Each row was made from one walk, in order. Every step used is in the known rows, and no mark comes twice. Write each row's walk.
Known rows:
f z p w: [-10 -20   2   3  -2  -6  27 -12  -5   7   5  14  -6   6   4  -6  -4   0
  -3   6   3  -7 -10 -24   3]
f w: [-14   1   0  -1  13  11   3   1   2   0  -4   2  -3  -1  -6  -6   1  -4
   3  -3 -13   1  10   2   8]
h p: [  4  -3 -11   3  -7  -1   3  -2  -9  -2  -2   3   4   2 -13   2  -4   5
   3   2  -1   5   6 -11  11]
z f w p: [ -3  -5  -1  11  10  29  14  -5   4   8   7   3  -5  -2   0 -27   0  -4
   2   4  -8  -2  14  -2  13]
f z d a: [-10 -20  10  -3   5   3  26 -10  -4   9  -7  -3 -20  -1   9  -7   9 -11
  -2   3  -4 -12 -13 -17   1]
w z a d: [-13  -6  12   3  -9   5  14 -32  -7   5   7   9 -14 -18   4  -5 -10  -2
   2   4   0 -24  -2 -11   5]
f z a: [-21 -13  -4   0   0  -8  12 -20  -2  10  -6   6 -13   2   5  -3   5   4
  -1  -4  -1 -18 -12 -18   6]
d a w z f: [ 11  -1   7   9  12  12  15  -9   5   5   3  11 -18 -18   5 -15  -8 -21
   0  -7 -13 -14  -8 -14  11]
a z f w p: [-15 -12  10  -1   8  28  20  -8   1   6  13   4   6 -11  -1 -22  -3  -4
   2   6  -1   2   9   1   5]
h w p f z a d: [  6  -1   4  18  -8  19  36 -14  -7  -4  11  24   6 -15  -9  -7 -10 -14
   6  -2  -4 -23   3 -10  17]
d a z f: [  7 -13   5   5  13  21  19 -10   6  13   2  -2  -8 -13   5 -12   3 -15
  -4  -7  -7  -8  -6   1   2]
z f w p h: [ -1  -9   1  15   8  28  22  -9  -2   5  13   8   0   5  -2 -19  -2 -13
  -2   2  -6   1  19   0  14]
f z a d: [-23 -19   5  -4  -2   1  20 -27  -5  13   2   7 -10  -5   5   0   2   0
  -1   0   0 -25  -8  -9   7]
f w z: [-19   5   9   1  10   4  10  -8  -7   1   4   6 -10  -6  -4 -13  -9  -5
   9   1 -12  -4   8  -7  10]
f w p: [-6  4  0  8  0 15 14  5 -3 -6  2  5 -2  1 -6 -7 -6 -1  4 -1 -8  7 15 -8
 11]
f z p: [-16 -20  -3  -3  -2  -9  22 -18  -7  12   1   6 -11   9   7  -4  -1   9
  -5   6   6 -10 -11 -21   1]
w z d a: [  0  -7  18   5  -2   7  20 -16  -6   0  -1  -1 -24 -15   8 -12  -3 -13
   0   6  -3 -11  -7 -18  -1]
h w z: [ -1  13  13   9   9  -3  13  -7 -14  -7   9  18  -7 -16 -11 -13 -11 -13
  13  -3  -8  -9   3  -8  12]
f w p h: [ -3  -1   2  13  -2  15  24   0 -10  -9   9  11   6   9  -7   3  -8 -13
  -1  -4  -6  11  21  -5  13]
h p w z f: [  8  -4   2  15  -6   6  17  -8  -9  -2  12  15   5  -7 -11 -17 -13  -8
   9   8  -5   0   7 -20  17]
d a: [ 16  -2  -3   9   6   6  10  -1   4   5  -7  -3 -13  -3   2   2   2 -12
  -4 -12 -10  -6  -6  -5   3]
d a w p z: [ 22  -3   7  15  -3  15  26   6   3  -5  -2  15 -10  -5   4   0 -10 -20
  -2  -7  -9   0  -5 -26  11]
f w z p: [-19  -4   3   3   6   7  14 -18  -6   3   2   9 -16  -4  -2 -13  -9   1
   2   5  -8  -5   5 -16   7]
a z f: [-11 -14  10  -6   8  18  11 -12   3   9  11   1   7 -11   4 -18   1  -3
   0   7   4  -2   0   6  -1]
f z d: [-20 -19  12  -9   1  -2  20 -10  -7   5  -3  -1 -10   1   7  -9   7  -3
   0  11   2  -8 -10 -14  -1]
w z: [ -7   4  11   2  -4  -8   9 -11 -10   0  10   4  -8  -7   3 -10 -12  -1
   6   5   2  -6  -1 -12   2]

Write each row's walk:
[  8 -19  20   6   1  22  28  -5   4  -2 -11  10 -14  -2  10  -5   4 -22
  -2  10  -7  -1  -9 -28   1] -> p z d a w
[ -7  -2  -7   3   1  10  -8 -15  12  -5 -11  17  -7 -14  -2   3   1  -5
  -5  -7  -8 -13  -8 -14   7] -> z a w
[ 15   2  12  22   1  20  31   0  -9  -5   9  21  -2  -3  -7 -19  -8 -14
  10   2  -5   1   9 -19  16] -> h w p z f
[  1  -8   0  10 -14   3  23 -25  -2   6  10  13  -6  -5   7 -10 -15   2
  -4  12   8 -18  -8 -22  -2] -> w z p f
[  8   0   2  12 -11  -3  16  -3 -12  -8   9  16   7  -5 -13  -6 -15  -6
   9   5  -4   5   6 -22  15] -> h p w z
[ 14   0   1   5  10   9   7   2   8  -2  -6   8 -10 -12   0   3  -2 -19
  -4 -13 -14  -6  -8  -8   8] -> d a w
[ 13  -3   3  17 -19   5  27  -1 -15 -12  15  11  11  12  -2  11 -11 -11
  -7  -1   9  12  14  -9   6] -> w p h
[ 18  -3   0  14  -3  12  29   2   5  -1   3  14  -3  -8   4  -2 -10 -20
  -3  -8  -8 -14 -10 -19  12] -> d a w p f z
[  4  -1  12  17   9   5  28 -19 -20  -5  20  23   4  -2  -9  -6  -9 -30
   2  -5  -4  -5  13   0  14] -> p h w z f
[ -8 -13   1   2  -6  17   6 -27   5   5  -3   6  -7 -14   1   7   3  -1
  -5  -1  -2 -21   0   1   4] -> z a d
[ 19  11   0  21  -6  16  24   4  -4 -12  10  20  11 -10 -12  -8 -11 -13
   7  -2  -3  -7   6  -7  12] -> h w p f
[  8 -14  -3  11  -6   8  14 -10   5  -2   1  15  -1   0   0  -1  -4  -2
  -8   7   2   1  -4 -17  -2] -> z p w
[  5  -8  17   6 -12  18  23   5   1 -15   2  20   1  -5   4  -5  -9 -12
   1  13   1   7   0 -29   6] -> a w p z d
[  5  -2  15  14   2   8  17  -7   0   0  17  15   0 -12   2 -24 -11 -16
   8   8  -4  -6   1 -11   7] -> p w z f
[ 14 -12   1  16 -19  17  40  -3   0   1   6   6   0   0   8  -8  -6  -9
  -4   7   5 -13  -6 -21   4] -> w p f z d a
[ 11 -17   4   8   2  16  26 -10   5   3  -1   8  -6 -10   3   1  -3 -14
  -9  -4  -5  -3 -10 -13  -1] -> d a z p w
[-24  -4   9   2   5  15  13 -26  -4   4   2  10 -14 -15  -3  -9  -7  -6
   5   0 -13 -17   8  -7  12] -> f w z a d
[  5  -3 -17  10  -5  16  13  -5   0   0   0   9  15   1 -16  -3  -6  -3
   4   3  -7  -5   9  -8  16] -> h p f w
[ -7   5  13  -3   1  -3   4  -4  -3  -8   9  18  -2 -16   0  -8 -15 -10
   6   3  -4  -5  -4 -14   7] -> a w z
[ -4  -2   8  11  -3  18  26   4  -5  -4   1  10  -3   9  -1  -8  -8  -4
   6   5  -7  10  14 -20  12] -> f w p z
[  8 -14   7   3   3  20  13  -7   6   0 -14  -6 -19 -10   5  -3  12 -15
  -7   2  -6  -6  -8  -8  -4] -> z d a
[  0   0  -8   8   3  20  12  -3  11   3   2   7  13  -1  -3  -7  -3 -10
   1   2  -7 -14   3   4   7] -> p f w
[ -3 -12   6  10 -10  -5  26 -28 -16   0  13  15  -8   4   4   1 -14  -5
  -8   7   8  -4   1 -20   0] -> w z p h
[ -1  -5  17  13  -8   8  19 -19  -1  -4  12  19  -2 -18   0  -6 -12 -15
   5   4  -5 -15   0 -12   7] -> p w z a d
[ -5  10   6  13   6   2  10 -19 -10  -6   1  21 -14 -20 -11 -11  -7 -11
  10  -7 -11 -16  -1 -15  13] -> h w z a
[  7   5   5   4  -8   8   8   9   1 -15   6  17   5  -9  -3  -1 -13  -6
   0   2   0   5   3 -14   8] -> a w p
[ -9  -2  19  -6   0   6   7  -8  -1 -11   4  15  -7 -21   2 -10  -9 -14
   3  10  -2  -7  -6 -16   3] -> a w z d
[ -1 -10 -17   7 -11   6  17 -15   0   2  -1  19  11  -2 -10  -1  -7  -3
   1   2  -2 -18  -7 -23  18] -> h p f z a w
[ -2  -8  -4   4  -6   2  23  -7   3  10   8   7  12   4   5  -6  -5  -5
   1   5   5 -21 -10  -5   4] -> p f z
[ 12 -12  11   6  -2  25  18  -1   6 -10  -9   5 -15 -16   4  -4   3 -19
  -7   3  -7  -2  -6 -17   1] -> z d a w p
[-15 -13   0   6  -7  -3  25 -17  -8  -3   4  22  -3   3   2   5  -5 -10
  -4  -5   0 -11  -5 -25  13] -> f z a w p h
